Known rows, with every step that occurs
n, x, l, e, v: [ 29  -5  -1   0   4  20  13   3   0   3  10   8 -24   4  12  13 -28  13
   8]
e, n, x, s: [ 22  19  17 -10   4 -32 -10 -24  -4   2  27  32  -1   1 -12  15  -9 -26
   9]
n, x, v, e, s: [-18  -2  10  13  -8   7  15 -13 -19 -11  30 -20  29  34  10  15  -5   0
 -26]
s, e, v, x: [-26   2  14  -5  12   9 -22  33  12   0 -47  16  30  -8  -7 -17  33  21
   4]
e, v: [-25   0 -12  -7  12  14 -29  20  17   4 -14  11  10 -20   8 -13  -6   0
  23]
n, x, l: [ 37 -29   3  -5  20   2  20 -18  -9  14  -2  -2 -17  -6  -3  12  -8  -2
  -6]
l, e, v: [-21  18 -20  -6   1  27  -7  24  10  -4  -1   2  -4  -8  18 -11 -17  13
  19]
x, l, e, s: [  9   8 -13   8  -1   7   3  13  -5   2  -8 -31  27  22  52  -6 -16   7
 -31]
l, e: [-14  21 -33  -8   2  22  18  11  -2  -1  -4 -24 -10  -3  17  -9  -4   9
  -2]
v, e, n, x: [ -7  10  11 -32 -31  -6 -11 -33 -22   2  31  18 -14  -8 -16  20 -27  -2
  -2]
s, e, n: [-16   3  -1 -16 -15 -14 -43   1  30   5  -3   8   6 -31   1 -13  -4   5
  12]
e, n, x, l: [ 37 -13  11  -4  -4 -13 -13 -29  -8  14  16  22 -17  -6  -4  16 -32  -5
  -1]
x, l: [ 16 -28 -12   7  12   2  13   5   6   7 -27 -18  -9 -10  14  -7   4  -7
   0]
e, n: [-22  22 -15  -7 -12  -9 -45  -1   6   4   1  15   5 -19   5  -9 -25  -6
  12]
x, n: [  3  -9   9  -4  18  -7  -6   7  -6  13 -17   1   1 -15 -17 -13  12 -10
   2]
s, e: [-14 -19  -9 -18  13   4   0  13  31   5 -23 -21  10 -30   0 -18  28   6
   5]

Rows
[  8  35  -4 -22 -11   5 -18 -24 -13   6  37  22 -17  -3  -3  14 -42   7
  -1]  l, e, n, x
[ -7  19  13  10  17 -10  -4  30  -4  -7 -31  23  24  18  -5  -9  34 -13
   9]  e, v, x, s
[-39   4   2 -20 -21   4  -7   6 -14  -8 -10 -35  42   9  34  -7   3  -1
 -27]  v, e, s
[ 15  16 -19   5 -28   2  -9  -2   1  -3  11   4 -22   1  23  -1 -35   3
   2]  x, l, e, n
[ 32 -20  16 -12 -29  -9   7 -33 -20   1  20   5 -28   1  -4  25 -28  -5
  -7]  v, e, n, x, l
[  8  25 -11  33  -2  10   3 -20  -4  -4  61  17 -23  22 -16  20 -40   9
   6]  l, e, n, x, v
[ 27 -18  18 -14  25 -22  22 -10  23   4   3  -6   5 -13 -14   6  40 -12
   3]  n, x, s, e
[  7 -16   4  -4  17 -22  17  13  34  -4 -18 -25  13 -15   1 -14  51 -13
  10]  x, s, e
[-26 -11 -19  23 -14  18  43   1  -4 -22  14 -34 -17  17  -8   0  14  -2
   0]  x, v, e
[ -2   5  24   1  20  -7  -7  20 -24  14 -41  13  16   7 -28 -15  29  -2
 -14]  v, x, n
[  3  10  -1  32   6   0 -11 -25   1   3  51  28  -9  12 -25  16 -30   1
  12]  e, n, x, v
[  1  -1  15   2  20 -19  15  22  14  -5 -37 -10  25   3  -6 -15  66  -6
  -7]  v, x, s, e
[ 12 -29  17  10   9   2  -3  28  12   3 -50   8  13  -1   2  -8  27  17
  -1]  s, e, v, x, l
[-28   7 -10  19 -38   2  -2  -7  -4 -20  32  -2 -17  12  -7   4 -17  -3
   8]  x, v, e, n
[ 12 -12   2  14  13   2  13  15 -15   6 -47  -7   6  12   4  -7  22   2
 -17]  v, x, l
[ -8 -14  -2  13  -9  17  48 -19 -17 -13  35 -20 -23  20 -22  19   4   0
  -3]  n, x, v, e
